What can hang from each mark:
teko: zitu
nitad: duberil menuzaz pivetu savo
savo: bunir
menuzaz: bunir nitad sufiset
rofem: zitu
bunir: pivetu
duberil: bunir sufiset zitu
pivetu: sufiset
sufiset: gozud pivetu savo
gozud: bunir nitad

Each row was made from one small tree. The marks that hang from a mark follow it in brackets, in alphabetical order. Every link used is in the known rows. Write each row's tree.
Known rows:
gozud{bunir nitad}: [  5 -16 -24   5  -8  11  -2  -4  -4   2  -8  -6  -1 -12  22  -3   3  14
  21  -3  14 -18  -9  -7 -11 -13   2  13   2   0  11   8  37  -8  26 -21
  -7 -29]
gozud{bunir}: [  7  -9 -10   9  -6  13  -4  -1  -3   2 -15  -4  -3  -2   9  -6   5  14
  -1  -4   9 -12  -4   2  -8 -12   1   8  -4  -2   2   1  24   1   8 -11
  -3 -21]
sufiset{savo}: [  7 -19  -6  -7   1  13  13  -1  -1   3 -13  -1  -1   9 -11  -5  -2 -16
   0   2  -2  -4  12   5  -5  -1 -19   2  -7  -4   5   3  16 -12   0 -16
   7  17]
savo{bunir{pivetu}}: [ 10   6 -14  28  -8  20  -7  -4  -4   6  -2   7  -9  17  -5   2  -2  20
  24  -6   2  -1  11  -8 -34   5  28   0   7 -19   6 -10   4  -3   7  -2
 -10   3]
rofem{zitu}: [ -6 -12  -1  -4   1  11   0   0  -4  -2   0  -4  -4 -14   9   0  10 -10
   6   5   1  -6  -1   5  -9   7 -10  12   8 -11   1   6   8   4  -6  -4
  -5  16]
nitad{duberil{bunir{pivetu} sufiset} menuzaz}: [ 39 -24  -9   6   3 -21   2  -5  -4 -10  -2   0  11  10  -8   4 -26 -16
  25  13  -4   3  47 -17   3  18 -18  -9  13  -5 -10  45  22  -8  18 -27
 -29   5]
bunir{pivetu{sufiset{gozud{nitad{menuzaz}}}}}: [ 21 -31 -22   6 -12 -22 -12  -9   4  -1 -14   0   2  -3  20   3 -22  11
  70  -7  13 -18   7 -18  17  14 -15   1  31  -3  10  31   0 -23  49  -5
   4  21]
bunir{pivetu{sufiset{gozud{nitad} savo}}}: [ 20 -37 -29   4  -7  -2  12  -9   3   2  -8  -2  -3   9   1   5 -16   9
  59  -6   9 -23  28  -9  -9  17  -9   5  13 -14  17  27  10 -37  47 -20
  17  30]
menuzaz{nitad{pivetu} sufiset{savo{bunir}}}: [ 24 -25 -30  -1  16  31   3  -6  -2  14 -15  -1  -4   3 -20   0  -2 -16
  17  -2 -18  -4  43  -6 -13 -27  -5  11  -1  -8   8   4  54 -11  34 -48
 -22  53]
savo{bunir{pivetu{sufiset{gozud}}}}: [ 16  -8 -14  30 -14   1  -3 -11   3   6   1   2 -14  19  -4  10   3  41
  42 -21   1 -18  28 -12 -20  10  17   3  18 -26   3   8 -12 -19  31   3
   3  33]
gozud{nitad{duberil menuzaz savo}}: [ 32 -25  -4 -34  27   7   6 -12  -2  -2  -6  -5   3 -24  10   4 -32 -40
  41   5  -8   3 -23 -22  34   8 -41  24  11  13  22  26  42 -15   6  -8
  -3  10]
sufiset{gozud{bunir{pivetu} nitad}}: [  9 -35 -31  20 -16  -3 -11 -13  -5   6 -17  -2   6   5  23   0 -17  29
  45   4  17 -26  13  -6 -15  -3   6   4  12  -7  12  13  33 -15  39 -24
   4 -19]
gozud{bunir nitad{menuzaz pivetu{sufiset}}}: [ 37 -24 -28   1   9  14 -13  -3  -1  -4 -28  -6  -2 -31  28  -9 -10   8
  65   2  17 -17 -26 -28   3 -15 -19  13  11  11  20  26  43  -9  37  -9
  -9 -19]
sufiset{gozud{bunir} pivetu savo}: [ 29 -50 -14   3 -23   3  -9 -14  -4  14 -40  -2   9  16  -3  -6  -1   6
  26  12  11 -38  34  20 -12 -17 -31 -11  -4  -6  -1  14  43 -32  26 -48
  14  12]
gozud{bunir{pivetu} nitad}: [ 14 -13 -33  19  -5  19  -6  -4  -7   2 -12  -1   0  -7  21  -4 -13  22
  40   2  19 -15  -2  -9 -26  -2  20   7   7  -5  18   7  38  -8  34 -19
  -7 -40]
menuzaz{nitad}: [ -1   6  -7  -4   3   4   2  -2  -2  -2   7  -3   6  -8   5   3  -3 -12
   0  -2  -7  -2   9   1  12   0   2  -5   7  -4  -1  -7  11  -2  23 -15
 -14  20]
bunir{pivetu{sufiset{gozud}}}: [ 16 -13 -10  16  -5  -9  -2  -6   5   1  -1   1  -4  10   0   7 -11  28
  38 -10   4 -15  22  -6  -1  18   6  -4  14 -11   5  17 -17 -15  29   6
  14  22]
duberil{bunir{pivetu} zitu}: [  9 -21 -14  33 -20  28   3   2 -12  -4  14   1  -5  25  -1  -2  -8 -10
  17  19  16  -3  25 -12 -29  21  18  -2   7 -21  -1  20  -1  -8  16 -20
 -21  -8]
gozud{nitad{menuzaz}}: [  7 -20 -11 -10  -6 -15 -10  -3  -1  -2 -14  -1   6 -13  19  -4 -10 -14
  30   1  10  -3 -15 -12  18  -3 -22   5  17   8   5  13  19  -8  18 -11
 -10  -1]
menuzaz{bunir sufiset{gozud pivetu savo}}: [ 29 -70 -28  -8 -26   4  -4 -11   1  15 -44  -1   2  23 -27   0  -3 -21
   0   0   0 -32  65  14   0 -25 -28  -6  -3   2  -5  39  49 -25  43 -60
   4  64]
pivetu{sufiset}: [ 10   8  -3   3   2   5   9   2   6  -4   7  -4 -11  -7  -2   3   9   9
  16 -16   3  -6   0  -8   3   7   3   6   3  -4   3  12 -13  -8  16   9
   3  13]
teko{zitu}: [ -4  -1   3  -3   2  11  -4  -1  -3  -8  -7  -3  -4  -4  -8  -6   0  18
  -8   9  -4  -2   1  -4  -5  -6 -12  18   6 -11   9  -5   7   5   5 -19
   2  15]
gozud{nitad{duberil{bunir zitu}}}: [ 11 -32 -15   4 -13  19  21 -11 -11  -3  33 -10  -1   6   6   6  -1 -13
  27  12   7  -6  17 -18 -14  19  -6  12   5 -12   4  41  24 -19  17 -33
 -24   6]
duberil{bunir{pivetu} sufiset{savo} zitu}: [ 17 -39 -20  22 -20  19  18   4 -11  -9   9  -4  -8  29 -23   0  -8 -29
  11  20   8 -10  71  -4 -30  22  -8  -1   8 -24  -8  47   9 -26  25 -48
 -28  13]
gozud{bunir{pivetu}}: [ 16  -7 -19  22  -3  23  -8  -2  -5   2 -18   1  -3   4  10  -7 -11  22
  20   2  13 -10   1  -3 -22  -1  20   1   1  -8   9  -2  25   2  16  -9
  -3 -31]
bunir{pivetu}: [  9   2  -9  14   2   7  -4   0  -3   1  -3   5   1   6   1  -1 -15   6
  20   6   5   2   5  -2 -14  12  19  -7   4  -6   8  -2  -1   1   7   2
   0  -8]
savo{bunir{pivetu{sufiset}}}: [ 22  12 -17  30  -6  22   3  -2   2   1   7   3 -21   8  -6   4   6  32
  38 -22   4  -7  13 -16 -30  12  30   7  11 -22   9   2 -10 -12  24   8
  -7  16]
sufiset{gozud pivetu savo{bunir}}: [ 24 -39  -8   8 -28   0  -7 -16  -3  18 -24   4   2  28 -17   3   6   8
  32   5   0 -28  47  13 -23 -11 -19 -13   2 -17  -3   7  23 -37  17 -42
   6  46]
sufiset{gozud{bunir nitad{menuzaz}} savo}: [ 17 -67 -26  -8 -20  -6  -7 -14  -3   7 -46  -6   9   5  19 -10 -11  -7
  35   3  14 -30  10  -3  17 -20 -52  12  12   0   4  21  55 -25  36 -44
   5  12]

Which tree is each row?
[ 15 -17 -28  26 -17  -2  -3 -13   1   5   7   0 -12   7   8  11   0  40
  61 -20   7 -23  27 -20 -23  11  18  10  23 -22  11  17  -1 -29  48  -8
  -1  25]  savo{bunir{pivetu{sufiset{gozud{nitad}}}}}
[ 32 -17 -29  18   1  38  14  -1  -1   1 -21  -4 -14   5  -2  -9  -4  14
  36 -11  13 -20  13  -5 -24   4   3  11  -1 -16  17  14  26 -18  33 -14
   9   0]  gozud{bunir{pivetu{sufiset{savo}}}}
[  3 -16  -6  -8  -1  20  17 -12  -5   1  32 -13  -5  -3   6   4  -1  -3
  33   3   4  -1   1  -8  -2  22  -8  14   9 -11  11  33  15 -15   5 -17
 -13  18]  gozud{nitad{duberil{zitu}}}
[ 27 -68 -14 -18  12 -15 -15  -9   4  12 -49   1  10  11 -12  -7 -27 -22
  22  14  -8  -8  35  -4  28 -25 -54   3   4  14   1  30  41 -10  16 -34
   5  48]  nitad{menuzaz{sufiset{gozud savo}} pivetu}
[ 32 -15  -9 -13  31   9  -2  -8   0  -4  -2  -5   1 -24   2  13 -27 -27
  41   9 -19 -13   7 -18  29   1 -19   9  11   3  19   9  16 -18  38  -4
   7  40]  menuzaz{nitad{pivetu{sufiset{gozud}} savo}}
[ 22 -42  -3  -6 -19 -13  -5 -11  -1  12 -26   2  13  19 -13   1  -7  -9
  27  15   2 -26  38  19  -3  -5 -30 -19  -1  -5  -2  15  18 -32  18 -38
  16  35]  sufiset{gozud pivetu savo}
[ 23  -7 -35  21  -4  21   2  -2  -1  -3  -4  -5 -11 -14  21  -1  -4  32
  56 -14  21 -22  -5 -16 -24   7  21  14  10 -10  22  20  25 -15  49 -11
  -4 -26]  gozud{bunir{pivetu{sufiset}} nitad}
[ 15 -30 -11   9 -17  10  14 -11   4   7  -9  -3 -16  21 -16   6  16  20
  24 -24  -4 -24  35  -5 -10  -3 -19  12   5 -23   0  11   2 -32  24 -14
  10  58]  pivetu{sufiset{gozud savo{bunir}}}
[ 34 -24 -10 -20  25  -1  -6 -14  -2   3  -9  -2  16 -22  15  -2 -28 -16
  60  20  -4   8 -21 -23  15   3 -29   0   7  12  18  22  43  -3   4  -8
  -8   5]  gozud{nitad{duberil menuzaz pivetu}}
[  2 -48 -20 -18   0  -9   5 -11   5  10 -15  -6   5  13 -14   3  -8 -15
  -4 -11 -13 -18  58  13  25 -16 -30   5   7  -2  -7  19  35 -21  46 -53
  -1  69]  menuzaz{nitad sufiset{gozud savo}}
[ 31 -24 -17 -18  25  32  13 -13  -5   1  -1 -11  -3 -23  13   5 -19 -11
  32  -1  -2 -12 -16 -15   4  -2 -18  34  -4   7  28  19  61 -15  15 -18
   0 -19]  gozud{bunir nitad{duberil savo}}
[ 19  -8 -13   8  -6  28  20  -3   3   3  -3  -2 -23  10 -17   1  20  13
  21 -24  -2 -14  17  -9 -21   0  -6  16   1 -20   6   6   6 -24  16 -10
   1  40]  pivetu{sufiset{savo{bunir}}}
[ 36 -29   8 -24  40 -15   2 -13   1  -2   3  -7   9 -14 -17  16 -36 -20
  28  24 -29  -1  35 -11  22   8 -39   7  -2  10   8  38  26 -14  -2  -9
   6  25]  nitad{duberil{sufiset{gozud}} pivetu savo}
[ 15 -35 -16  34 -29  11   4  -4  -6  -5  15  -4  -9  27  -2   6  -4   9
  35   4  14 -21  42 -16 -16  25   6   1  17 -26  -4  37 -19 -24  39 -17
  -9  23]  duberil{bunir{pivetu{sufiset{gozud}}} zitu}
[ 23 -30 -16   7  -4   4  10  -7   4   3 -13   0  -5  18 -11   2 -14   9
  38  -6   3 -19  33  -1  -5  17 -11  -1   6 -19   8  18  -1 -27  29  -9
  21  39]  bunir{pivetu{sufiset{gozud savo}}}
[  0 -25  -1  -4 -11  14  18   3  -3  -5  10 -11 -13  10 -23   0   6 -24
  -3   5   0  -7  50   9  -4  14 -28   5   9 -15  -9  42   0 -22   6 -36
 -16  33]  duberil{sufiset{savo} zitu}
[ 22 -46 -20   3 -32  -5  -5 -18  -4  17 -19   2   4  17  -6   5   5   6
  52   4   6 -34  39   5 -26 -12 -18  -8   9 -13   5  16  34 -47  34 -52
   1  37]  sufiset{gozud{nitad} pivetu savo{bunir}}
[ 16 -50 -19 -11   5  -3   2 -12  -3   8 -21   0  13   2   2   1 -22 -13
  44  26  -2 -15  17  -8  -4  -8 -30  -3  -1   3  15  15  36 -23  18 -26
  13  18]  sufiset{gozud{nitad{pivetu}} savo}
[ 26  -8 -17   8   5  22  18   2   2  -1  -9   1 -12   7 -12  -2  -9   2
  36  -8   5  -8  18  -6 -17  17   2   3   2 -15  16  14   1 -20  24  -5
  12  21]  bunir{pivetu{sufiset{savo}}}
[ 26   1 -23  26  -1  25   1   0   0  -2 -10  -3 -14  -4   9  -4  -2  32
  34 -14  15 -16   0 -10 -20   6  21   8   4 -13  14  11  11  -6  33   1
   1 -17]  gozud{bunir{pivetu{sufiset}}}
[ 34 -22  -2 -10  29   7  -2  -5   2  -2  -9  -2  -4 -16  -3   9 -25 -14
  40  11 -12 -12  -1 -20  16   2 -22  14   1   6  20  17   5 -16  15  12
  20  20]  nitad{pivetu{sufiset{gozud}} savo}
[ 36 -24  -4  -7  21  47  28  -9  -1   1  14 -12 -14  -3 -19  -2  -4 -10
  48  10  -7   0  12 -12  -9  23 -26  11  -5 -16  21  36  16 -20   0  -9
   3  48]  nitad{duberil{zitu} pivetu{sufiset{savo}}}
[ 32  -9 -19 -12  21  12   9  -9  -3  -6   4  -8  11 -17 -14  10 -15 -30
   7  12 -25   2  39 -14   5   0  -9 -10   0   0   1  30  48   5  27 -28
 -27  45]  menuzaz{bunir nitad{duberil{sufiset} pivetu}}
[ 41 -60 -27 -14 -19  16  -8  -3  -1  10 -58   1   0  11 -20 -11  -6 -46
   6  -1   6 -18  38   4   8 -25 -39  -3   3  10  -1  38  59 -15  36 -58
 -11  53]  nitad{menuzaz{bunir sufiset{pivetu savo}}}
[ 36  -1  -3  -9  38  28   2   3   0  -6  -3  -2 -11 -27  -4   5 -20 -24
  38   9  -9  -1 -17 -24   6   5 -10  17  -5   9  26  14   9  -9   9  17
   9   1]  nitad{pivetu{sufiset} savo}
[  1 -22  -3  15 -23  -2   9   6  -7 -13  24  -9  -7  14 -13   6   9 -17
  -8  12   5  -8  53  -6 -13  12  -8   1   9 -12 -19  46  -6 -14  18 -35
 -35   3]  duberil{bunir sufiset zitu}
[ 11 -29 -18  23 -13   0 -15 -10  -4   7 -23   0   4  15  11  -2 -15  30
  23   5  10 -21  18   2 -10  -4   5  -1   5 -11   3   3  20  -5  23 -14
   7 -10]  sufiset{gozud{bunir{pivetu}}}
[ 27 -43  -9   9 -31   7  11   2 -10  -4   3  -6  -3  21 -25   1   7 -34
  14  25  11 -23  77   8 -28  10 -25 -13   6 -15 -16  57  15 -39  28 -67
 -29  20]  duberil{bunir sufiset{pivetu savo} zitu}
[  4 -61  -7   7 -32  -8  15  -4  -7  -7   7  -9  -2  33 -23   6   3 -23
  -5  16   2 -23  83   2  -5   9 -39   0   9 -19 -23  53   5 -34  24 -54
 -17  40]  duberil{bunir sufiset{gozud savo} zitu}
[ 31 -24 -42  13  -2  35  16  -3  -2   0 -18  -6 -12  -5   9  -6  -6  15
  58 -11  20 -25   7 -12 -28   5   4  16   4 -13  26  22  40 -27  49 -26
   4  -9]  gozud{bunir{pivetu{sufiset{savo}}} nitad}
[ 35 -42 -21 -26  37   7 -16  -2  -1   2 -30  -1   2 -29   6  -1 -40 -49
  42  14  -6   2  -7 -26  29 -20 -34  27  12  30  25  32  53  -7  24 -23
 -12   3]  gozud{nitad{menuzaz{sufiset} pivetu savo}}
[ 43 -19 -21   1  18   8  18  -8  -2  -5  18  -5   6 -15   6   9 -10   0
  59  13  -3  -6   4 -37 -17  11  -1   6  -6   1  17  36  33 -18  30 -14
  -8  -2]  gozud{nitad{duberil{bunir} pivetu{sufiset}}}
[ 48  -1   1 -20  52  29  16  -7   2  -3   9  -6  -7 -28 -10   9 -26 -19
  46   7 -19   5 -16 -27  11  15 -17  21  -9   8  31  21  23 -10  -1  17
  11  18]  nitad{duberil pivetu{sufiset} savo}
[ 19 -13 -21  20  -7  34   8  -5  -5   9 -14   6 -10  25 -14  -3  -5   5
  26  -2   0  -5  24  -3 -36   4  10   3   0 -24  10  -8  18 -15   7 -17
  -4  19]  sufiset{savo{bunir{pivetu}}}
[ 14 -34 -18  20 -16  14   1 -13  -3  12 -19   6  -4  37 -14   2  -9  15
  28  -1  -2 -15  41   0 -26   2  -3  -1   5 -26   3  -4  14 -23  15 -22
   7  36]  sufiset{gozud savo{bunir{pivetu}}}
[ 18 -10 -12  -1  12  -6  -5  -9   3  -1   2  -4   7 -14   5   9 -11   5
  39   5 -11 -13  16 -11  16   1  -8  -8   9  -4   5  10   6 -13  41  -6
   2  43]  menuzaz{nitad{pivetu{sufiset{gozud}}}}
[ 35 -35 -35  -6   2  30  -8  -2  -9  -7 -33   3  -2 -12  13  -2 -38 -58
  36  10   7  -6 -17 -29  13   2 -13  17  17   8  26  18  46  -5  33 -12
 -11   3]  gozud{nitad{menuzaz{bunir{pivetu}} savo}}
